Each row was made from one path, in order. Every step used is in the known rows, and no mark comes twice. Write each row's path.
Known rows:
vufeg/kudimel/fakom/sived/dore: [-23 -10  18   0   2  -7   3 -13 -21  27  28  -4 -18 -11  40  48   9   6
   6]
kudimel/fakom/sived/vufeg/foze: [-11  -4  -5  11 -21   2  10   4 -20  48  -9 -23 -17  -3   4  44 -21  17
  15]
dore/foze/vufeg: [ -8   8  22 -11  -2  10   0  -9 -20   1  -9  -6 -22  13 -16   7  -4 -11
  -9]
kudimel/vufeg/foze: [ -5 -10   6   2  -6   6  -1 -12 -15  19 -17 -25  -7  -3   2   9 -15   4
  19]
foze/dore/kudimel/vufeg: [-21  -8  15 -19  -6   5 -17 -21 -10  22   7  -9 -18   0  18   9 -15   7
   1]
kudimel/dore: [ -5  -1  15   2  13  -1 -12 -17  -7   0  12 -11  10 -13   0  -6  11   5
   0]
vufeg/kudimel/fakom: [-10  -1  15  -2  -6 -19  -9 -14 -11   6  17 -10  -2 -19  19  31   5 -14
  -8]
foze/vufeg: [  1   3   9  -4  -5   9  -4   3 -12   4 -14   5 -10  10  -8   7   6   2
   1]
dore/foze/vufeg/kudimel: [-11   2  33 -14   0   6   0 -14 -29  -9  -5 -15 -30   3  -7  28   8 -30
 -17]
dore/kudimel/fakom/sived/vufeg/foze: [-22  -3 -13   3 -25  -2  13   7 -23  52  -6 -33 -25  -5  10  52 -12   5
  13]
kudimel/fakom/sived: [ -4   0   1  14  -2  -7  -1  -4 -10  26  18  -8 -10   0  16  10 -11   8
   4]
foze/vufeg/kudimel/fakom: [ -9   4  23  -6 -11  -8 -16 -10 -24  10   2  -3 -13  -8   8  37   8 -15
  -6]
fakom/kudimel: [ -9  -7   8   4  -9  10  -3   0  -5 -10 -11  -8  -4  11   6 -15   6   2
   1]
dore/foze: [ -8   3  13  -7   5   0   5 -12  -6  -3   7 -10 -11   1  -8   2 -10 -14
  -9]
kudimel/dore/foze: [-14   4  27  -6  16   1  -8 -29 -13  -4  17 -23  -1 -14  -9  -6   1  -7
 -11]
vufeg/kudimel/dore/foze: [-18  -4  39  -8  20  -5  -5 -35 -24 -11  21 -31  -6 -22   2  15  11 -28
 -16]
vufeg/kudimel: [ -5  -6  14  -4   1  -5   2  -3 -12  -9   2  -8  -9  -8   9  21  12 -20
  -6]
dore/kudimel: [-10   1  -8  -9  -4  -5   3   6  -2   4   1 -11 -11  -2   6   8   8 -12
  -1]
fakom/kudimel/vufeg/foze: [-15 -18  14   3 -14  16  -3 -13 -17   7 -27 -32 -12   8   7  -7 -10   7
  23]
sived/vufeg/foze/dore/kudimel: [-28 -16  -3 -18 -22  13   1   0  -1  33 -15 -15 -25  -2  -4  52 -16   3
   1]
foze/vufeg/kudimel/fakom/sived/dore: [-22  -5  28  -4  -2   1  -2 -10 -34  30  15   1 -31   0  34  55  13   8
   7]
vufeg/kudimel/fakom/sived/dore/foze: [-33  -7  32  -7   8  -8   9 -26 -27  24  32 -16 -31 -12  31  49  -1  -7
  -4]
sived/fakom/kudimel/vufeg: [-12  -3  12 -12 -25   8 -13 -23 -16  12 -20 -12  -8  20   0 -25  -7  25
  20]

Which path is each row?
[-24   0  33 -17 -14  14 -20 -40 -25   1 -15 -21 -20  22 -19 -19   8  10
   1] -> sived/fakom/kudimel/dore/foze/vufeg
[-14  -9  21   3   4  10 -14 -17 -11 -10  -2 -18   6  -2   8 -21  14  11
   2] -> fakom/kudimel/dore
[-21   2  26  -8   7  21  12  -9 -29  20   1  -2 -40  20   6  26  -1   8
   3] -> fakom/sived/dore/foze/vufeg
[-23 -20  -8 -12 -11   3  -2 -10   9  21  -3 -14 -24   0   7  29  -8  -9
   2] -> vufeg/foze/dore/kudimel
[-11  -5  -5  -8 -26   3  -4 -12   1   2 -16  -3  -6  22  -5 -19   1  16
   9] -> sived/fakom/kudimel
[-29 -17  -6 -11 -21 -11 -12 -20   8  34   9 -14 -19 -13  16  38 -14  -5
   3] -> vufeg/foze/dore/kudimel/fakom
[-24  -6  36  -2   8  11  -9 -29 -16 -12   5 -30  -6  -2  -3 -21   3  -2
  -8] -> fakom/kudimel/dore/foze
[-17  -9  -1  -7  -9  -2   4  -6 -17  24 -15 -36 -18  -4  10  17  -6  -7
  21] -> dore/kudimel/vufeg/foze
[-12  -8  28  -2  17  -7 -10 -20 -19  -9  12 -18   3 -23   8  13  22 -15
  -6] -> vufeg/kudimel/dore
[-12   7  35  -8  11  10 -14 -26 -25   1   2 -19 -11  -2 -15   3   5  -7
  -8] -> kudimel/dore/foze/vufeg
[-14 -21  15  -6  -8  12 -14 -26  -6  26  -6 -14 -15   0   6  16 -26  12
  14] -> kudimel/vufeg/foze/dore
[-24   5  41 -17   7   4  -4 -23 -34   1  10 -31  -7 -23 -10  37   4 -13
 -18] -> sived/vufeg/kudimel/dore/foze
[-18  -5   6   3   1  -3   2  -9 -10  35  26   3 -13  -3  31  29  -4  24
  13] -> kudimel/fakom/sived/dore
[-11  -6  21  -2  -7  14  -8 -11 -19   0 -14 -18  -6  10  10 -22  -6  14
  12] -> fakom/kudimel/vufeg
[ -8   6   4   5 -15   2   1   4 -23  39   4  -8 -11  -2   6  30 -20  22
   2] -> kudimel/fakom/sived/vufeg
[-12 -22   1  -4  -8  10  -6 -14  11  15  -4  -4 -14   2  -1  19 -17   0
   4] -> vufeg/foze/dore
[-13 -16   0  -7 -32  10  -8 -22 -14  19 -34 -30 -16  21  -1 -11 -11  20
  31] -> sived/fakom/kudimel/vufeg/foze
[-24 -26   8 -15 -32  17 -19 -36  -5  28 -24 -17 -21  23   1  -5 -25  27
  25] -> sived/fakom/kudimel/vufeg/foze/dore
[-19   7  37 -13  -9  -8 -10 -24 -32   4   7 -15 -24  -7   1  37   1 -26
 -17] -> dore/foze/vufeg/kudimel/fakom
[-29 -21  -7   1 -12  -4  -2 -16  -4  48  14 -21 -33  -2  25  37 -18   0
   7] -> vufeg/foze/dore/kudimel/fakom/sived
[-16   6  -5  -5 -13 -19  -6  -4  -2  18  15 -11  -5 -13  14  18   2  -8
   0] -> dore/kudimel/fakom
[-24  -6  -3  -5   7   3  17   6 -12  24  11  -6 -29   5  28  28  13  10
  12] -> fakom/sived/dore/kudimel
[-12  -8   6   1  10  10  14   3  -8  22  12   4 -17   8  22  21   3  20
  12] -> fakom/sived/dore
